What can hang from each mark
giku: savi voko
gokep: kuduge
savi: giku kuduge voko
kuduge: gokep
gurebat: giku voko
voko: giku gurebat savi

Each row was made from one small tree. The marks that hang from a mark follow it in brackets, in alphabetical order. Every link used is in the known rows. Write each row's tree.
Known rows
gurebat{giku{savi{kuduge} voko}}: [-28 -10  -7   5  -1 -25  17  15 -29  32 -22 -58  12  16 -12  -7  -1]
giku{savi{kuduge{gokep} voko}}: [-22  -8   8   1 -19 -27  27  10 -30  19 -31 -23  12  22 -13   3   7]
voko{gurebat{giku} savi{kuduge{gokep}}}: [-29 -12   9   0   1 -36  18   8 -24  15 -24 -78   8  22 -13  -2  -2]
giku{savi{kuduge{gokep}} voko{gurebat}}: [-27  -8   3 -13   2 -32  21  11 -27  18 -41 -69  15  18 -12  -9  -9]
giku{savi voko{gurebat}}: [-29  -4  -4 -10   3 -33  22  16 -35  29 -24 -63  22  11  -6 -10   2]
gokep{kuduge}: [-16  -4  10  13 -20 -30  24  17 -11  10 -23 -23  14  12 -16  -5   9]
kuduge{gokep}: [-13  -6  14   4 -20 -27  20  16  -9   7 -21 -25  13   7 -16  -2   5]
giku{savi{kuduge} voko{gurebat}}: [-28  -6  -2 -11   3 -26  23  13 -28  22 -27 -64  12  21 -10 -11  -5]
savi{giku kuduge{gokep} voko{gurebat}}: [-18  -4   5  15  -9 -29  32  12 -37  10 -34 -48  20  39  -8  12  15]
gurebat{giku{savi{kuduge voko}}}: [-28 -10  -3  13 -10 -25  23  14 -37  32 -20 -37  13  26  -9   5  10]
gurebat{giku{voko}}: [-22  -4  -5  22  -1 -29  14  20 -24  23 -14 -63  21  13 -12  -4   6]
voko{giku}: [-18  -7   6  -6 -13 -27  16  19 -17  16  -7 -39  11  16 -10  -5   4]
savi{giku kuduge{gokep} voko}: [-14  -4   5  22 -21 -24  31  11 -32   9 -27 -23  16  33 -12  11  20]
voko{gurebat savi}: [-27  -5   8  -8  -6 -32  24  11 -24  17  -5 -54  12  12  -9  -9   9]
voko{giku gurebat savi}: [-30  -8   6 -21   0 -38  18  12 -32  21  -4 -73  12  19  -6  -9   5]
giku{voko}: [-18  -1   1  12  -9 -26  20  17 -18  14 -12 -44  18  11 -14  -9   7]
voko{gurebat savi{giku kuduge{gokep}}}: [-23  -8   8  -5  -9 -31  29   5 -31  11 -24 -54   9  25 -10   0  11]
gurebat{giku voko{savi{kuduge{gokep}}}}: [-29 -10  12  27  -5 -37  13   8 -21  10 -20 -68   9  12 -18   0   2]
giku{voko{gurebat}}: [-22  -1   0   6   2 -30  20  18 -23  14 -18 -69  22  17 -10  -8   2]
giku{voko{gurebat savi{kuduge}}}: [-30  -4   2  -1   4 -30  23   7 -26  13 -12 -78  10  24 -13 -14   0]
gurebat{giku}: [-19  -7   3  15 -11 -25  16  20 -16  20 -10 -39  14  11 -12   1   8]

Write each row's tree
[-16  -2  -3  17 -11 -18  26  13 -24  13 -17 -39  13  26 -13  -4  13] | savi{giku{voko} kuduge}
[-26 -10   8 -14 -11 -27  18   8 -20  15   0 -48  -1  23 -13 -11   2] | voko{giku savi{kuduge}}
[-26 -12   2  10 -11 -31  21  12 -37  28 -33 -42  15  23 -11   8   6] | gurebat{giku{savi{kuduge{gokep} voko}}}
[-20  -2   0  18  -8 -22  33  14 -38  14 -20 -43  18  41  -6  10  19] | savi{giku kuduge voko{gurebat}}
[-29 -13   0  -7   1 -25  20  16 -26  28 -25 -60   8  21  -8  -1  -4] | voko{gurebat{giku{savi{kuduge}}}}
[-18  -8   9   1 -20 -26  28   5 -25  11 -18 -29   5  19 -14  -1  16] | voko{savi{giku kuduge{gokep}}}
[-29  -8   1  19  -4 -33  14  19 -29  30 -19 -49  19   1  -9   2   7] | gurebat{giku{savi} voko}
[-26 -14   8 -31  -2 -34  17  12 -27  20 -36 -63   8  23  -9  -4 -11] | voko{giku{savi{kuduge{gokep}}} gurebat}
[-28  -6   7  -4   2 -36  21   5 -26   9 -25 -82  12  22 -15 -12  -4] | giku{voko{gurebat savi{kuduge{gokep}}}}
[-20  -2  -4  11   1 -22  27  14 -30  13 -23 -63  17  32  -9  -3   8] | savi{giku{voko{gurebat}} kuduge}
[-29 -11   3  20  -4 -26  15  16 -22  24 -21 -49  10  11 -13   1   1] | gurebat{giku{savi{kuduge}} voko}
[-16  -5  11  17 -20 -25  25  12 -19   4 -25 -28  12  28 -16   5   7] | savi{kuduge{gokep} voko}
[-26  -7   1  23   1 -27  22  16 -32  18 -20 -68  17  38  -9   8   5] | savi{kuduge voko{gurebat{giku}}}
[-28  -8   4  -3  -5 -35  13  18 -31  25 -16 -49  16   6  -7  -3   3] | gurebat{voko{giku{savi}}}
[-31  -9   7  29  -3 -31  14  10 -21  14  -6 -63   7  15 -16  -2   6] | gurebat{giku voko{savi{kuduge}}}
[-19 -11  12 -13 -20 -23  23  11 -14  16 -30 -20   4  11 -16  -5  -2] | giku{savi{kuduge{gokep}}}
[-23  -8   8  -2  -1 -36  19  13 -32   9 -31 -73  16  40  -9   5  -3] | savi{kuduge{gokep} voko{giku gurebat}}
[-28 -11   6  -2  -5 -29  14  15 -24  19 -18 -49   7  16 -11  -4  -3] | gurebat{voko{giku{savi{kuduge}}}}
[-30  -2   0  -2   4 -37  22  10 -32  19 -10 -78  19  14  -9 -13   7] | giku{voko{gurebat savi}}
[-30 -10  -1  -7   1 -32  19  19 -32  35 -22 -59  18  11  -4   0   3] | voko{gurebat{giku{savi}}}
[-21  -6   4   7 -12 -25  21  14 -27  14 -11 -43  10  37 -11   2   6] | savi{kuduge voko{giku}}
[-26 -12  11  -4  -6 -35  12  13 -23  15 -32 -53   9  13 -13  -2  -7] | gurebat{voko{giku{savi{kuduge{gokep}}}}}
[-31 -11   4   2   2 -30  19  10 -24  19 -10 -73   5  24 -11  -4   1] | voko{gurebat{giku} savi{kuduge}}
[-25  -2   5  24 -12 -32  25  11 -34  17  -4 -39  18   8  -9   1  26] | gurebat{voko{savi{giku}}}
